Known rows, with every step that occurs:
mide gopor kugem bira pasevi: [-30.0  29.7  29.2  -9.9 -10.8  10.0  21.1  14.7 -42.7 -38.4 -24.4  -9.8
   9.2  12.1 -29.8  34.6 -33.5 -28.9  12.6 -26.7 -33.1 -20.5 -17.6]
geki pasevi: [  5.0   1.1  17.1   5.8  36.3   6.9  13.7   1.9  11.8  -0.3  -8.0   8.5
  -9.9 -33.0   8.7 -19.3  22.1  -1.4  10.0  12.4  -8.3  23.4   9.3]
mide gopor: [ 14.9  26.9  36.9  16.7   0.0 -12.6  21.7  22.8  19.6 -35.7  -8.5 -11.5
  31.4  26.1   0.6  19.8   6.2  -7.5   6.3 -22.0 -13.9  -3.8  -5.0]
gopor kugem geki pasevi bira: [-37.3  -5.9   9.0   6.8  27.5   8.2 -10.1 -16.8 -20.5  14.1 -41.6  26.6
  -3.3 -21.8   3.5 -26.6  15.3  14.2  -9.4   4.8   5.7  -1.1  17.5]
gopor mide geki pasevi bira: [ 15.1  15.7  32.7  -3.0   9.1   4.1 -43.5 -23.4  -7.1  34.2 -14.0  13.0
  10.1 -21.3  10.5 -30.8  -8.8  29.9  -6.4   3.2  14.3  21.7  29.3]
geki mide: [ 33.0  -6.3  -9.6  16.3  36.1  -3.1  14.1  26.1  30.9   8.1   7.8  16.6
  -5.8  -2.1  -1.4 -25.4   6.6  -2.7   9.8   5.4  -0.3  31.2  -0.9]
pasevi geki mide gopor: [ 12.0  10.6 -13.0  -3.9  -2.8  -8.3   7.9  -6.1  48.3  27.9  10.4  11.9
   1.6  37.4   6.3   6.2   4.3 -13.7 -20.3  -7.8  19.9  18.0   2.4]
bira pasevi geki mide gopor: [ 31.1 -14.1  -5.7 -20.9 -27.2  12.9 -14.9 -21.4  20.3  15.5  27.2  -2.4
  -8.4  28.5 -24.7   2.2  15.0 -26.6 -10.3   5.6  10.6  12.0   8.0]
geki pasevi bira kugem gopor mide: [ -5.1 -10.1 -12.2 -15.8 -27.9 -25.2  -0.2 -22.7 -17.0 -14.5 -44.3 -46.2
   1.5 -50.3  13.9 -30.7  -6.7  30.1   3.1  45.4   5.0  -6.3 -34.2]
kugem bira pasevi geki mide gopor: [  0.7   4.4 -28.2 -27.5 -38.8   7.6  -3.6  -2.4  12.3  18.8  23.0   7.4
 -20.5  32.0  -5.8  13.7  -8.2 -16.5 -11.6  -5.9   5.2   0.8  -3.4]
kugem bira pasevi geki mide: [ -7.2 -10.2 -50.7 -26.1  -2.9  25.1  -5.8  11.6  15.1  18.0  39.5  25.4
 -35.5   4.3  -3.6 -15.5   1.3 -19.7   0.1   9.1   8.2  10.6   2.0]
geki mide gopor kugem: [  5.4  23.0  27.7  17.3  19.5 -11.9  39.6  -4.2   7.1   5.0 -32.6   0.4
  -2.0  12.8 -28.2   6.1 -26.9 -26.9  -6.8 -24.0  -5.7  31.8 -18.0]
gopor mide: [ 22.8  -7.3  22.4  27.9  39.8 -19.1  14.0  25.5  16.6 -26.0  14.0   3.3
  47.6  -6.0 -16.2 -24.4  -2.2   4.1  24.9   0.9 -10.4   4.8  -6.4]
kugem bira pasevi: [ -3.1   4.5  -3.2  -9.1   4.7  13.5   2.1  43.6 -17.2 -37.5  19.1   9.4
  -4.6  -3.6  -6.5   6.5  -0.7  -4.9  31.5  -3.6 -27.3 -16.5  -3.2]
geki mide gopor kugem bira pasevi: [ -7.3  16.8   8.3  -7.7 -16.3   5.5  25.0   8.3 -34.1   1.6 -21.3  -3.2
 -23.2  13.5 -39.2  12.5 -36.1 -29.7   2.1 -18.8 -15.4  16.2 -23.5]
kugem geki: [  4.9 -14.0   1.0  24.1  21.2  -4.6  -4.4  43.7  16.5 -20.7  30.7  19.5
  19.9  14.8  15.5   4.9  47.4   5.1  13.1  -6.4  -9.7 -16.8  14.5]
gopor mide geki: [ 21.4  10.0  34.8  27.0  25.1   1.9 -20.1  14.1   1.7   3.9  21.2   8.6
  30.0  -1.2  -1.4   6.3   2.3  10.6   5.6 -20.9   0.3   8.3  10.4]
kugem geki mide: [ 24.9 -26.7 -24.0  29.7  20.8 -12.4  -1.4  24.6  27.5  15.5  33.6  27.9
  -6.3  18.6   2.9 -18.5  41.4   9.1   0.9   7.5  -0.8  26.1  10.6]
gopor mide geki pasevi bira kugem: [  7.9   0.6  20.7 -18.9  -6.8   7.5 -44.1 -32.6 -10.6  28.9 -29.4 -12.7
 -12.9 -49.1  22.6 -15.8 -17.2  25.6 -10.0  27.3  18.6  -8.2  19.3]
mide gopor kugem geki pasevi: [-24.0   1.3  43.6  19.0   2.7  -5.4  19.2 -24.6 -19.5   5.9 -24.9   2.6
  -3.2   7.7  -4.4  22.6  13.0  -6.5  -6.0 -14.6  -7.7   2.6   0.8]
bira pasevi gopor: [  4.0 -20.2 -11.4  -5.7  -5.0   2.6  18.9  -1.4  -2.8 -48.2  24.5 -16.0
  20.8  14.6 -21.9   0.8  -6.2  -7.1  17.4  10.1 -13.3 -21.9 -14.7]
bira kugem geki mide gopor: [ 29.3 -27.3 -12.2  -1.7 -36.1 -25.0   9.6   6.4  16.4  15.8   9.4 -21.2
 -22.6  20.4  14.5  30.4  23.4  -2.2 -10.6   9.9   2.1 -10.9  -2.0]

Rows:
[ -5.4 -26.8 -10.5  33.9  36.3  -0.9  14.6   8.2   4.4  20.6   2.9  23.6
 -12.3   8.0 -12.5  -8.3  19.8  -9.4  -1.8  -4.0  -3.7  24.2   2.6]
gopor kugem geki mide
[ 18.0 -30.3 -33.9 -15.0  11.3  34.1 -22.0  -8.5  23.9  17.7  39.5  14.8
 -20.1  -5.2 -14.8 -22.0  18.6 -23.3  -4.8  18.7   7.9  12.7   4.0]
bira pasevi geki mide
[ 20.1 -18.0 -14.5 -23.1 -46.9 -24.5 -13.6   8.5  15.7  23.4 -10.8 -14.9
  -5.3  17.3  22.8   8.3  12.5  16.9 -17.4  21.1  12.0 -24.2   8.1]
pasevi bira kugem geki mide gopor
[ 22.2 -15.2  14.5  -0.7 -23.9   5.7 -17.8 -27.5 -12.7 -17.2  40.3 -23.3
  28.4  20.5 -28.5   4.1 -14.3   3.0  12.7  -9.2  -0.7 -14.0  -3.9]
bira pasevi gopor mide geki
[  5.3 -15.6  -1.4  15.5   9.9 -32.3  39.9 -35.1  12.0  -5.9  -4.8 -11.3
  18.4  -6.6 -16.8 -30.8  -7.3  13.0   9.2  15.9   3.5  21.5 -25.1]
geki pasevi gopor mide
[ -8.2  12.5  -2.8  -7.6  -4.5   3.5   8.8 -38.7   0.2   5.0  -1.3   0.8
 -18.2   3.8  25.0  10.2  -3.3   7.6  -6.0  -4.0   9.3  10.7  13.7]
mide geki pasevi gopor
[ -3.8  25.0  19.7 -13.8  11.4  25.3 -41.5 -14.0  -2.7  27.6 -18.0  20.9
 -12.7 -26.7  35.6 -20.5   6.2  22.9 -18.0   3.1  11.6  11.5  39.6]
mide geki pasevi bira
[ -0.3  -4.0 -37.4   0.9  37.4   8.6   0.9   5.3  48.9  26.2  22.4  28.4
 -10.3   7.3  12.6 -20.2  14.4 -13.3 -13.0   7.4  17.0  24.0   4.3]
pasevi geki mide
[-42.1  14.2   6.8  -7.2  26.0  27.6  12.1  30.0 -39.0 -34.4  -9.3   9.4
  -8.7 -17.4 -29.5   5.6 -28.4 -25.4  24.2 -17.9 -31.5 -19.8  -8.9]
gopor kugem bira pasevi
[  8.5  20.3   9.0  19.6 -13.7 -10.5  -5.5   8.6 -14.2 -20.7  15.7 -21.1
  33.5   7.9   4.1  11.3   9.5  22.5   0.9 -12.0  -0.5  13.7 -15.6]
kugem gopor mide geki
[ -1.1 -28.0 -11.8   3.3   2.2  -0.7  -0.2  32.6   9.5 -22.6  15.5  -5.4
  -4.0 -14.7  24.7  22.6  35.8   2.7   6.0  12.8  -8.7 -44.5   3.6]
bira kugem geki
[-33.2  -2.2 -44.5 -18.9  17.0  38.4  -0.6  -7.7 -12.4  18.1   2.9  26.1
 -40.3  -7.1 -24.5  -0.7 -25.9 -30.5 -11.2  -0.9   0.6   3.2 -10.0]
gopor kugem bira pasevi geki mide
[ -3.9  -8.3   6.0 -19.0   1.6  30.1   3.7 -39.6   2.0  12.6  -0.1  -0.1
 -11.9  12.4 -32.6   6.7 -16.3 -34.8 -20.2  -3.6   9.2   7.8  -8.2]
bira pasevi geki mide gopor kugem
[ -7.0 -12.9  -3.7  -1.9   1.6  -4.3 -24.8  -0.2   4.3  19.6  -4.7  21.7
   2.0 -12.8  26.4 -33.1  39.1  29.0  -0.5  19.4  13.1  -4.7  26.7]
kugem geki pasevi bira
[ -7.6  -9.2 -22.8   2.6 -22.8 -22.5  23.4  12.5 -15.9 -40.9  18.8 -12.3
  29.7  22.6 -27.8  -8.0 -32.2   5.2  30.4  -1.4 -18.8 -22.4 -34.5]
kugem bira pasevi gopor mide
[ 39.9  14.8  12.6  13.8   0.5 -24.2  25.0   9.7  29.6   7.7  -2.7  -1.0
   4.4  28.4  -9.2   0.2   2.8  -6.4   1.4  -7.3  -5.5  36.1  -5.1]
geki mide gopor
[-70.1  37.7 -10.1  -6.6   3.8   6.0  30.1 -30.0 -35.0  12.0 -41.0   8.7
 -41.5   2.4  18.1  31.5 -47.8  -4.0 -12.5 -25.7  -1.0   2.8  -5.1]
mide geki pasevi gopor kugem bira
[ -7.7  10.1 -12.9 -17.6 -47.5  -6.1 -35.5  -0.2 -20.9 -19.9 -21.9 -42.7
  17.9 -22.9  26.0   6.2 -18.0  32.8 -11.0  11.4  16.3 -30.0 -13.8]
pasevi bira kugem gopor mide geki
[ 23.5 -44.3 -34.6   5.8   0.6 -11.4  -1.3  16.3  18.9  11.8  23.6  -4.0
 -36.3 -13.9  16.6   2.4  28.4  -2.7   3.4  26.2   2.6  -9.5   3.3]
bira kugem geki mide
[ -3.3   3.9 -13.2  -7.5 -34.6  -1.8  -5.9  -3.3 -31.4 -13.9  36.7 -10.5
  12.0  28.9 -14.8  20.3 -27.3   9.6   9.5 -20.5  -7.2 -19.5 -11.6]
kugem bira pasevi gopor mide geki
[ -0.1   5.9  -5.5  -3.1 -27.5  -5.9  -7.6   2.6 -23.3 -24.3   1.8 -45.2
   7.4 -20.9  17.8  27.3   3.9  11.8  -2.9   7.5   2.4 -21.0 -22.1]
bira kugem gopor mide geki
[  4.9   4.1   9.7  20.3   1.9 -12.1   2.8 -15.5  12.8 -12.3  15.6  -8.4
  41.0  27.3   0.7   8.3 -20.2  12.4  -0.3 -19.3  10.8   1.5  -4.2]
pasevi gopor mide geki
[ 23.9   7.7  37.7  14.5  18.8  10.6 -15.7 -25.2  -3.9  30.7   6.9  11.4
  -1.2 -26.9   2.4 -11.0   4.1  11.8  -1.9  -4.8  -1.5  33.7  16.9]
gopor mide geki pasevi
[-25.0  12.3  33.2  24.1   4.4 -13.0  21.8  10.1  -6.5 -19.9 -11.1  -0.7
  23.9  29.2  -5.6  33.8  10.0 -14.1  -7.0 -33.2  -8.3 -24.5  -1.1]
mide gopor kugem geki
[-32.4   7.7  33.3   2.6  -6.8  -7.0  -7.7 -27.1 -15.6  20.2 -45.6   6.9
  11.7   5.1   3.6  -1.6   4.9   6.3 -19.5  -9.4   7.7 -10.2  14.0]
mide gopor kugem geki pasevi bira
[-18.7  20.5 -21.7 -39.2 -46.2  10.3 -30.1 -21.3 -32.8  -2.0 -44.1 -38.0
 -32.1 -46.0  51.6   8.8   3.0  27.9 -18.3  28.0  13.5 -14.3   5.5]
mide geki pasevi bira kugem gopor
[ -8.5   4.4 -11.7 -26.8  16.3   2.5 -14.9  29.9  11.5 -32.1 -26.2 -10.4
  12.4 -32.5  25.8 -11.5 -14.2   6.9  13.9  18.3   7.7 -37.8   3.6]
pasevi bira kugem
